Known rows, with every way that one mark hangs from another
[sipami [vabet [sofin filari [filego guburap]] [vesi mozuv]]]: [ 6.084  0.069 -0.216 -3.077 -0.130 -0.423 -5.629 -5.154 -1.184 -1.517
  0.833 -0.081  1.041  3.545 -1.025 -3.513 -4.935  0.750]
[sipami vabet]: [ 2.776  1.961 -1.063 -1.240  2.939  1.946 -3.912 -4.810  0.322  0.908
 -2.617 -0.021  0.259  2.255  0.620 -2.939 -0.336 -3.238]
[filego guburap [sofin filari [vabet [vesi mozuv]]]]: [ 4.867  0.350 -1.985 -0.716 -1.104  0.455 -3.790 -3.395 -0.822 -1.307
 -0.634 -0.751  0.981  3.181  0.291 -5.207  1.189  0.255]
[guburap [filego [sofin filari]]]: [ 2.902 -0.320 -2.221 -0.204  0.569  0.936 -2.787 -3.029 -0.573  2.638
 -3.924 -1.292 -0.733 -0.214 -1.469 -4.558  1.684 -2.902]
[filego sofin]: [ 2.406  0.376 -1.995  0.140  1.979  0.180 -2.057 -2.744 -0.247  1.422
 -3.976 -1.417  1.057  1.102  0.660 -3.962  3.195 -2.843]
[togu lebe]: [ 2.074  3.242 -1.932 -0.656  2.093  3.069 -1.758 -5.738  2.149  0.979
 -1.509  1.109  1.064  1.614  0.261 -3.392  1.487 -3.754]
[togu [filego guburap] lebe]: [ 3.885  3.803 -1.693 -1.494  2.684  3.773 -0.949 -5.474  3.347  0.887
 -0.785  1.616 -0.120  1.870 -4.180 -1.450  0.281 -3.408]
[sofin filari filego [vabet [vesi mozuv]]]: [ 2.511  0.634 -4.284 -0.568 -1.195 -2.417 -5.808 -6.380 -1.382  0.769
  0.750  0.255  0.313  5.453  1.347 -5.342  1.366  0.895]
[sipami [vabet [vesi mozuv]]]: [ 4.373  2.573 -1.074 -1.146  3.542  1.423 -4.324 -4.290  0.093 -1.180
 -0.851 -0.262  0.442  2.283  0.259 -4.805 -1.394 -2.308]
[sipami [vabet [sofin filari] [vesi mozuv]]]: [ 5.292  1.232 -0.417 -1.771 -0.373  1.123 -5.212 -4.467 -1.493 -0.837
  0.475 -1.322  1.925  1.615  1.262 -4.662 -4.399 -0.746]
[filari [sofin filego [vabet vesi]]]: [ 2.746  1.334 -2.909 -0.914  3.021 -1.666 -6.282 -6.283 -0.108  0.327
 -1.511  2.015  1.929  4.489  2.098 -3.815  2.971  0.807]
[sofin filari filego [vabet vesi]]: [ 1.831  0.241 -3.240  0.235 -0.615 -1.943 -6.543 -6.096 -0.141  1.397
  0.150  1.061  0.164  4.722  2.147 -3.660  1.672  1.366]
[guburap [filego [sofin filari [vabet vesi]]]]: [ 3.390 -0.651 -2.222  1.089  0.482  1.312 -4.735 -2.711 -0.402  1.261
 -2.573 -0.475 -1.089 -0.124  0.064 -4.623  2.109 -0.295]
[vabet [sofin filari filego] vesi]: [ 3.876 -0.302 -0.934 -1.004 -1.018 -2.234 -5.341 -4.494 -0.201  1.134
 -0.036 -0.576  1.715  2.612  1.313 -3.577 -1.846  0.861]
[guburap [filego [sofin filari [vabet [vesi mozuv]]]]]: [ 3.950 -0.172 -3.222  0.397  0.014  0.917 -3.983 -3.060 -1.525  0.613
 -1.943 -1.173 -0.921  0.547 -0.783 -6.216  1.780 -0.702]
[sofin filari [filego guburap] [vabet vesi]]: [ 3.392  0.310 -2.053 -1.180 -0.758 -1.471 -5.935 -5.787  0.744  0.223
  0.316  1.525 -0.228  5.653  0.386 -3.157  0.642  1.727]
[sipami [vabet [sofin [filego guburap]] vesi]]: [ 5.801 -0.050  1.199 -2.259  2.576  0.249 -5.482 -3.948  0.710 -1.437
 -0.716  0.666  0.442  2.613 -0.779 -1.719 -3.636  0.937]
[vabet sofin vesi]: [ 4.797  1.279  0.312 -0.828  1.178  0.115 -3.307 -2.592  0.903  0.035
 -1.304 -1.490  1.865  1.051  1.641 -4.386 -1.093 -0.786]

Rows
[ 4.110  1.442 -1.874 -2.264  2.969 -1.321 -5.699 -6.083  0.738 -0.871
 -1.359  2.319  1.700  5.311  0.479 -3.420  2.037  1.128] : [filari [sofin [filego guburap] [vabet vesi]]]
[ 3.263  1.345 -2.751 -3.051  1.926 -1.268 -4.625 -6.877 -0.198  0.393
 -2.402  1.925  1.582  5.980 -0.028 -3.257  2.742 -0.159] : [filari [sofin [filego guburap] vabet]]
[ 5.999  0.246 -0.952 -3.174 -1.604 -2.434 -3.905 -4.642 -0.689 -0.775
  0.777 -1.057  1.590  4.280 -1.261 -5.068 -3.068  0.649] : [vabet [sofin filari [filego guburap]] [vesi mozuv]]
[ 2.457  0.219 -3.005 -2.084 -1.861 -1.485 -4.737 -6.679 -0.257  1.604
 -0.863  1.044 -0.274  6.345 -0.125 -3.055  1.395  0.358] : [sofin filari [filego guburap] vabet]
[ 3.258  2.712 -2.121 -0.852  2.701  0.480 -5.248 -5.342  0.400 -0.053
 -1.754  1.038  2.570  3.086  2.949 -4.716  2.580 -0.632] : [filari [sofin [vabet vesi]]]
[ 3.033 -0.513 -2.711  0.357  1.695  1.533 -2.894 -2.632 -0.645  1.741
 -4.386 -0.872 -1.523  0.240 -0.957 -4.507  3.702 -1.642] : [guburap [filego [sofin vabet]]]
[ 4.171 -0.399 -0.126 -1.147  0.435 -0.330 -6.913 -4.992 -0.708  0.133
  0.064  0.338  1.083  2.128  1.384 -2.054 -3.777  0.880] : [sipami [vabet [sofin filari filego] vesi]]
[ 4.033  1.463 -2.083  0.893  0.623  3.888 -3.772 -4.657  1.825 -0.233
  0.605  2.060  0.369  0.734 -1.895 -1.205  0.907  0.165] : [togu [filego guburap [sofin filari [vabet vesi]]] lebe]
[ 5.268 -0.187  0.180 -2.314 -1.039 -1.860 -4.750 -4.258  0.628  0.037
  0.136 -0.202  1.351  3.478 -0.289 -3.080 -2.677  1.157] : [vabet [sofin filari [filego guburap]] vesi]
[ 6.521  0.324  0.142 -3.041  2.006 -0.254 -4.749 -4.300 -0.609 -2.184
 -0.105 -0.134  0.554  3.380 -1.625 -3.465 -3.949  0.496] : [sipami [vabet [sofin [filego guburap]] [vesi mozuv]]]
[ 4.072  0.815 -3.119 -2.001 -1.304 -1.983 -5.196 -6.181 -0.433 -0.443
  0.883  0.665 -0.045  6.343 -0.463 -4.918  0.316  1.290] : [sofin filari [filego guburap] [vabet [vesi mozuv]]]
[ 3.800  0.294 -1.067 -1.413 -0.412  0.447 -2.318 -3.425  0.119  0.855
 -2.735 -0.938  1.119  2.340 -0.683 -3.520  0.985 -2.262] : [filego guburap [sofin filari]]
[ 2.487  1.688 -2.413  0.429 -0.931  0.458 -5.449 -5.031  0.391  1.001
 -0.080  0.096  0.899  3.216  3.170 -4.607  1.275 -0.184] : [sofin filari [vabet vesi]]
[ 4.232  1.149 -1.665 -0.780  2.672  0.828 -1.272 -2.716  1.108  1.451
 -3.156 -0.869 -0.216  1.476 -3.815 -2.184  1.916 -2.736] : [togu [filego guburap sofin]]
[ 5.076  0.978  0.922 -0.954  2.300  1.784 -5.110 -3.258  0.305 -0.819
 -1.029 -0.519  1.340  0.621  1.517 -2.885 -3.047 -0.615] : [sipami [vabet sofin vesi]]
[ 3.842  0.071 -1.553 -0.724  0.805  1.109 -2.416 -2.971  0.012 -0.156
 -3.296 -0.498  0.305  2.840 -0.057 -3.499  3.259 -0.814] : [filego guburap [sofin vabet]]
[ 4.243 -0.110 -0.481 -1.012  1.418 -2.019 -4.295 -3.517  0.468  0.349
 -1.059 -0.577  1.194  2.371  0.654 -3.489 -0.734  0.631] : [vabet [sofin filego] vesi]
[ 4.866  0.034 -1.121 -1.932 -0.102 -0.818 -6.164 -5.267 -1.944 -0.475
  0.714 -0.488  1.309  2.857  0.447 -3.834 -4.070  0.465] : [sipami [vabet [sofin filari filego] [vesi mozuv]]]
[ 2.969  0.938 -3.814 -0.552  1.453 -2.250 -4.775 -5.308 -0.663 -0.021
 -0.346  0.291 -0.227  5.197  0.535 -5.272  2.533  0.655] : [sofin filego [vabet [vesi mozuv]]]
[ 5.743  0.019  0.590 -2.295  1.391 -1.666 -3.725 -3.357  1.387 -0.712
 -0.855 -0.164  0.924  3.242 -0.902 -3.064 -1.630  0.960] : [vabet [sofin [filego guburap]] vesi]
[ 1.704 -0.263 -3.210  0.727 -1.563  0.435 -4.156 -4.097 -1.712  1.926
 -2.407 -0.968  1.167  2.108  2.559 -4.018  3.191 -0.994] : [filego [sofin filari vabet]]
[ 4.612 -0.104 -0.422 -3.236  0.145 -1.602 -2.448 -4.359  0.102  0.875
 -2.179 -0.684  0.796  4.019 -1.511 -2.969 -0.795 -0.599] : [vabet [sofin [filego guburap]]]
